Known rows, with every way that one mark hangs from another
K_430[K_239[K_812[K_269]]]: -.20 .30 -.45 -.08 .18 .08 .34 .61 -.42 .11 .15 -.22 .14 -.04 -.08 -.18 .21 .22 -.47 .43 .07 .36 -.41 .07 -.33 .43 .33
K_736[K_609 K_932[K_239[K_812] K_679]]: .04 -.07 -.01 .35 .02 .16 .05 .12 .00 -.53 .00 -.31 -.03 -.06 .11 -.19 .08 -.32 .44 .11 .27 .26 .09 .05 .40 .07 .18
K_967[K_932[K_239[K_812] K_679]]: -.06 -.19 -.16 .23 .33 .40 -.05 -.17 .28 -.05 -.20 -.02 .16 .01 -.03 .62 .23 .21 .24 -.27 .05 .04 .37 .16 .30 -.03 -.05
K_269[K_812[K_239[K_430]]]: .40 .50 -.40 -.18 .12 -.51 .07 -.26 -.52 -.11 .05 -.06 .14 -.03 .06 .11 .22 .42 .07 .57 -.14 -.11 .11 -.25 -.47 .67 .06
K_736[K_932[K_679]]: .25 .28 .00 .17 -.08 -.19 .12 .19 .04 -.02 .07 .16 -.27 -.21 .02 -.18 .13 .12 .03 -.11 .10 -.07 -.35 .09 -.11 .03 -.10
K_679[K_932[K_239[K_812] K_967]]: .01 .12 .19 .00 .33 -.43 -.09 .47 .14 .03 -.32 .21 .04 .06 -.06 -.28 -.06 .43 -.24 .30 .19 .03 .09 .22 -.26 .37 .24
K_967[K_932]: .04 .12 -.08 .10 .28 -.28 .35 -.33 .01 .26 .15 .21 .04 .08 .05 .34 .06 .27 .09 -.35 -.26 -.35 -.08 .12 -.10 .15 -.08
K_609[K_736[K_932[K_679[K_66] K_967]]]: -.05 .22 -.07 -.12 .04 -.35 .02 .35 .16 .32 .08 .13 -.16 -.29 .09 -.50 -.11 -.23 -.24 .24 -.17 .12 -.53 .29 -.55 -.04 -.24
K_932[K_239[K_430] K_679 K_736]: .00 -.39 -.14 -.12 -.47 .69 -.27 -.43 .09 -.17 -.02 -.34 .04 .00 -.08 .40 .18 -.36 .10 -.07 .11 .29 .38 -.17 .35 -.57 -.28
K_812[K_239[K_430] K_269]: .22 .54 -.16 -.21 -.06 .07 .05 -.67 -.72 .43 .03 -.16 -.19 .10 .11 -.14 .31 -.01 .07 .67 .03 -.14 -.15 -.14 -.33 .67 .41
K_216[K_932]: .11 .11 -.16 -.10 .08 -.29 .03 .14 -.17 .10 .06 .33 .01 -.10 -.24 .00 -.06 .42 -.17 -.07 -.21 -.33 -.13 .36 -.48 -.04 -.06
K_66[K_679[K_932[K_736 K_967]]]: -.18 .13 .08 -.09 .14 -.14 -.02 .06 .24 .37 -.03 .22 .23 .03 .05 .25 -.22 .36 -.44 -.16 -.12 .04 -.04 -.13 -.11 .06 -.06
K_66[K_679[K_932[K_239 K_736[K_609]]]]: -.20 .01 .11 -.10 -.15 .22 -.09 -.19 .07 .09 -.05 -.06 .41 .10 .16 .34 -.15 .21 -.13 -.17 -.05 .05 .13 -.15 .14 -.17 -.07
K_239[K_812]: -.02 .29 -.37 -.03 .34 -.21 .36 .60 .05 -.16 .03 -.06 .09 -.10 -.09 -.14 .05 .27 -.05 .18 -.07 .18 -.26 .04 -.28 .52 .20
K_732[K_736[K_609 K_932[K_239]]]: .16 .12 .20 .66 -.34 .18 .27 .03 -.37 -.28 -.06 -.23 .20 .16 .22 -.39 .02 -.28 .43 -.29 .00 .02 -.37 -.20 .30 -.06 .05
K_812[K_239]: -.01 .37 -.05 -.18 -.09 -.08 .23 -.14 -.41 -.05 -.05 -.10 -.03 -.06 .11 -.03 .11 .18 .18 .25 .03 -.20 -.36 -.22 -.35 .44 .10
K_679[K_66 K_932[K_736]]: .12 .32 .16 -.19 -.17 -.73 -.14 -.02 -.18 .28 .05 .49 -.15 .13 .31 -.83 .28 -.03 -.44 .20 -.27 -.39 -.30 .50 -.38 .04 .00
K_932[K_239[K_430] K_679 K_736 K_967]: -.12 -.53 -.01 -.08 -.04 .40 -.29 -.08 .39 .00 -.11 -.19 -.14 -.03 -.27 .35 -.12 -.37 -.12 .00 .20 .41 .45 -.29 .29 -.34 -.16
K_216[K_932[K_239 K_736[K_609] K_967]]: -.19 -.34 .07 -.22 .04 .03 -.26 .11 -.05 -.12 .08 .09 -.02 .02 -.31 .02 -.46 -.03 -.16 .02 -.18 -.10 .18 .09 -.02 -.29 .02
K_679[K_932[K_736[K_609] K_967]]: -.03 .06 .07 -.06 .11 -.66 .02 -.09 -.03 .10 .13 .32 -.11 .22 .07 -.40 -.17 .02 -.35 .17 -.15 .00 -.12 .24 -.14 .25 .11
K_736[K_932]: .27 .44 .15 .03 -.09 -.47 .32 .28 -.16 .02 .18 .13 -.22 -.16 .05 -.40 -.06 .14 .02 -.02 -.05 -.31 -.53 -.02 -.29 .13 -.01
K_967[K_932[K_239[K_430] K_679 K_736]]: .02 -.32 -.08 .10 -.02 .43 -.09 -.74 .11 .09 .00 -.11 .11 .13 .01 .62 .23 -.20 .15 -.30 -.16 -.09 .46 .07 .40 -.41 -.23
K_736[K_932[K_239 K_679 K_967]]: .10 .02 .29 .12 .07 -.04 -.10 .47 .26 -.06 -.14 .08 -.30 -.24 -.13 -.09 -.14 .10 .04 -.06 .34 .03 -.08 -.13 .01 -.03 -.02
K_967[K_932[K_239[K_812]]]: -.05 -.02 -.01 .08 .32 .12 .16 -.08 .08 -.01 -.09 -.05 .20 .06 -.01 .40 .05 .24 .22 -.18 -.10 -.20 .19 .05 .12 .08 .05
K_736[K_609]: -.05 .00 -.21 .06 .02 -.37 .49 -.15 -.16 -.14 .34 -.08 .02 .09 .10 -.06 -.10 -.12 .29 -.08 -.02 .07 -.24 -.05 -.08 .32 .07
K_812[K_239 K_269]: .04 .55 -.11 -.37 -.15 .25 -.10 -.38 -.62 .31 .06 .02 -.25 .04 .12 -.08 .09 .25 .05 .52 .08 -.09 -.40 -.22 -.26 .67 .39
K_216[K_932[K_967]]: .02 .02 -.06 -.06 .38 -.50 .01 .40 .03 .21 .00 .44 -.12 -.12 -.37 -.04 -.26 .42 -.32 -.03 -.16 -.24 -.08 .29 -.52 .11 .02
K_932[K_239 K_736]: -.15 -.14 .11 -.51 -.57 .47 -.11 -.01 -.09 -.23 .17 -.20 .04 .00 -.04 .13 -.32 -.07 .06 -.09 -.07 -.02 -.13 -.41 .14 -.42 -.18
K_679[K_932]: .19 .34 .03 -.02 -.01 -.64 .12 .00 -.13 .18 -.04 .37 .00 .10 .12 -.29 .16 .46 -.20 .09 -.03 -.20 -.23 .39 -.43 .28 .02
K_967[K_932[K_679]]: .04 -.05 -.22 .24 .29 .00 .14 -.42 .21 .22 .03 .25 .00 .03 .02 .57 .25 .24 .11 -.43 -.09 -.11 .11 .23 .09 .04 -.18

Rows
-.40 -.39 .03 -.24 .18 .23 -.04 .41 .20 -.39 .09 -.33 .02 .07 -.17 -.06 -.56 -.38 -.01 .23 .00 .42 .15 -.40 .35 .09 .25 -> K_932[K_239[K_812] K_736[K_609] K_967]
-.22 .02 .20 -.14 .04 .11 -.15 .09 .25 .26 -.14 .10 .29 .03 .03 .34 -.28 .35 -.33 -.16 .00 .05 .11 -.22 .00 -.09 -.07 -> K_66[K_679[K_932[K_239 K_736 K_967]]]
-.11 -.27 .02 -.01 -.05 .41 -.24 -.47 .17 .08 -.01 .10 .00 .07 .10 .41 .17 -.14 .09 -.36 -.15 -.16 .26 .11 .38 -.41 -.23 -> K_967[K_932[K_239 K_679[K_66] K_736]]
.27 .39 -.49 .08 .43 -.23 .35 .02 -.23 .27 .06 -.24 .04 .05 -.08 -.26 .35 -.04 -.12 .59 -.11 .19 .07 .15 -.31 .69 .44 -> K_239[K_430 K_812[K_269]]
-.12 .20 .01 -.12 -.07 -.01 -.01 -.09 .09 .28 .01 .15 .32 .05 .14 .27 -.08 .36 -.34 -.19 -.17 -.03 -.07 -.07 -.08 -.05 -.12 -> K_66[K_679[K_932[K_736]]]
.33 .27 .30 .05 -.18 -.25 .23 .12 -.21 -.04 .00 -.19 -.07 -.12 .02 -.33 .03 -.04 .18 .10 .08 -.32 -.16 -.11 -.17 -.07 .01 -> K_736[K_932[K_239[K_430]]]
-.28 -.27 .25 -.47 -.15 .20 -.14 .35 .20 -.05 .09 -.06 -.14 -.03 -.22 .09 -.61 -.07 -.16 -.03 .03 .10 -.06 -.51 .08 -.19 -.05 -> K_932[K_239 K_736 K_967]
.15 .08 .00 .37 .01 -.39 .18 -.07 -.07 -.18 .20 .04 -.26 -.05 .24 -.50 .20 -.42 .27 -.01 .09 -.01 -.20 .22 .12 .12 .07 -> K_736[K_609 K_932[K_679[K_66]]]
-.12 .20 .08 .02 .29 -.29 .09 .18 .26 .42 -.14 .26 .25 -.01 .03 .27 -.14 .52 -.35 -.18 .01 .01 -.03 -.06 -.25 .23 -.02 -> K_66[K_679[K_932[K_967]]]
-.23 -.30 .05 -.36 -.53 .43 -.01 -.22 -.17 -.39 .28 -.36 .09 .12 .06 .09 -.35 -.36 .25 -.04 -.06 .10 -.02 -.37 .35 -.35 -.07 -> K_932[K_239 K_736[K_609]]
.14 .24 .36 -.10 -.11 -.59 -.19 .19 -.12 .20 -.25 .36 -.04 .07 .27 -.68 .32 .20 -.15 .20 .10 -.40 -.08 .43 -.41 .06 .05 -> K_679[K_66 K_932[K_239]]
.09 .22 .32 .03 .25 -.25 .11 .75 .12 -.13 -.11 -.04 -.18 -.20 -.13 -.39 -.28 .12 -.01 .19 .16 -.07 -.21 -.17 -.13 .23 .22 -> K_736[K_932[K_239[K_812] K_967]]
-.02 -.25 .02 .06 .01 .12 .18 -.81 -.13 .01 .19 -.25 .19 .26 .09 .35 .02 -.37 .26 -.19 -.31 -.24 .35 -.03 .36 -.25 -.06 -> K_967[K_932[K_239[K_430] K_736[K_609]]]
.10 -.09 .19 .29 -.15 -.04 -.02 -.01 -.05 -.32 .04 -.14 -.16 -.05 .22 -.37 .13 -.43 .42 .01 .26 .01 .00 .08 .28 -.09 .06 -> K_736[K_609 K_932[K_239 K_679[K_66]]]
-.19 .10 .05 -.13 -.05 .27 -.14 .08 .15 .09 -.15 -.05 .43 .03 .10 .31 -.09 .35 -.25 -.07 -.07 .09 .12 -.13 .06 -.10 -.03 -> K_66[K_679[K_932[K_239[K_812] K_736]]]
.08 -.19 -.18 .21 .15 .26 -.14 .21 .23 -.11 -.38 -.27 .10 -.13 -.03 -.02 .56 -.21 .16 .20 .33 .27 .47 .17 .04 -.03 .03 -> K_932[K_239[K_430 K_812] K_679[K_66]]
-.29 -.47 .15 -.25 -.09 .39 -.52 .32 .48 .00 -.11 .12 -.29 -.12 -.14 .05 -.18 -.29 -.20 -.07 .21 .29 .17 -.21 .26 -.35 -.16 -> K_932[K_239 K_679[K_66] K_736 K_967]
.21 .21 .09 .70 -.06 .03 .16 .32 -.03 .04 -.19 .13 -.03 .00 .04 -.29 .10 -.01 .03 -.37 .02 .12 -.45 -.11 .07 .06 -.06 -> K_732[K_736[K_932[K_679 K_967]]]
.03 -.16 .06 -.34 -.48 .29 .04 -.30 -.19 -.10 .13 -.39 .11 .07 -.05 .08 -.10 -.32 .07 .07 -.11 -.06 .11 -.33 .08 -.41 -.15 -> K_932[K_239[K_430] K_736]
.00 -.20 .21 .32 .14 -.09 .03 .15 .15 -.29 .02 -.12 -.23 -.06 .00 -.16 -.18 -.31 .32 -.01 .35 .21 .07 -.10 .31 .07 .12 -> K_736[K_609 K_932[K_239 K_679 K_967]]
.18 .11 .20 .09 -.23 .15 -.08 .23 .05 -.18 -.09 -.02 -.17 -.21 .00 -.05 .06 .11 .19 -.10 .28 -.05 -.14 -.05 .06 -.18 -.11 -> K_736[K_932[K_239 K_679]]
.14 .02 -.16 -.07 .15 .09 -.17 .11 -.24 .04 -.15 -.03 .14 -.04 -.29 -.02 .07 .25 -.09 .29 -.09 -.16 .30 .35 -.28 -.03 .18 -> K_216[K_932[K_239[K_430 K_812[K_269]]]]
-.01 -.19 -.24 .03 .12 .37 -.38 .31 .09 -.21 -.28 .11 .12 -.16 -.31 .28 .11 .37 -.03 .01 .09 .07 .32 .40 -.08 -.21 -.03 -> K_216[K_932[K_239[K_812] K_679]]
.17 -.07 -.01 -.06 -.01 -.07 -.06 -.01 -.22 .04 -.12 .02 .14 -.06 -.27 .08 .02 .23 .00 .05 -.08 -.33 .24 .28 -.35 -.26 -.05 -> K_216[K_932[K_239[K_430]]]
.06 -.19 -.19 .35 .39 .28 .06 -.38 .21 .04 -.22 -.15 .21 .06 -.03 .57 .39 .03 .25 -.17 .02 .01 .55 .20 .26 -.02 -.03 -> K_967[K_932[K_239[K_430 K_812] K_679]]
.09 .00 .26 -.12 -.01 -.41 -.13 -.09 -.03 .16 -.13 .11 -.01 .18 -.02 -.29 -.06 .03 -.32 .26 -.02 -.10 .18 .13 -.16 -.01 .06 -> K_679[K_932[K_239[K_430] K_736 K_967]]
.13 .14 .11 .69 -.21 .21 .28 .18 -.33 -.37 -.12 -.29 .26 .15 .20 -.44 .07 -.29 .41 -.19 -.01 .11 -.32 -.16 .32 .04 .14 -> K_732[K_736[K_609 K_932[K_239[K_812]]]]
.06 -.03 .03 .41 .29 -.43 .21 .12 .13 -.14 .17 .06 -.31 -.06 .03 -.28 -.11 -.30 .16 -.02 .18 .18 -.13 .05 .14 .28 .14 -> K_736[K_609 K_932[K_679 K_967]]
-.15 -.30 -.41 -.04 -.29 .33 -.04 -.41 .09 -.24 .34 -.04 -.10 .06 .06 .25 .03 -.37 .05 -.20 -.08 .41 -.04 -.02 .38 -.20 -.21 -> K_932[K_679 K_736[K_609]]
-.15 -.25 .05 -.06 -.05 .26 .08 -.61 -.07 -.07 .20 -.13 .14 .21 .10 .40 -.15 -.19 .26 -.30 -.27 -.22 .18 -.08 .40 -.25 -.08 -> K_967[K_932[K_239 K_736[K_609]]]
-.17 -.34 .01 -.29 -.52 .66 -.49 -.03 .19 -.17 -.04 -.02 -.11 -.09 .05 .11 .12 -.28 .02 -.13 .12 .17 .10 -.10 .32 -.57 -.29 -> K_932[K_239 K_679[K_66] K_736]
.04 -.03 -.15 .24 .32 -.15 .08 -.34 .21 .30 .00 .33 -.06 .02 .11 .32 .36 .12 .07 -.39 -.12 -.22 .08 .33 .02 .04 -.16 -> K_967[K_932[K_679[K_66]]]
-.35 -.43 .20 -.33 -.09 .16 -.04 .11 .13 -.22 .20 -.21 -.09 .09 -.13 .05 -.63 -.35 .03 .01 .03 .23 .05 -.49 .29 -.12 .06 -> K_932[K_239 K_736[K_609] K_967]
.02 -.36 -.03 -.12 -.44 .47 -.34 -.31 .09 -.05 -.06 -.22 -.05 -.02 .04 .04 .33 -.54 .03 .01 .07 .13 .35 -.03 .25 -.57 -.26 -> K_932[K_239[K_430] K_679[K_66] K_736]
-.20 -.23 -.12 -.13 .13 -.12 -.25 .26 .46 .21 .11 .37 -.42 -.11 -.10 -.12 -.08 -.28 -.43 -.10 -.02 .28 -.11 -.01 .02 -.03 -.16 -> K_932[K_679[K_66] K_736 K_967]
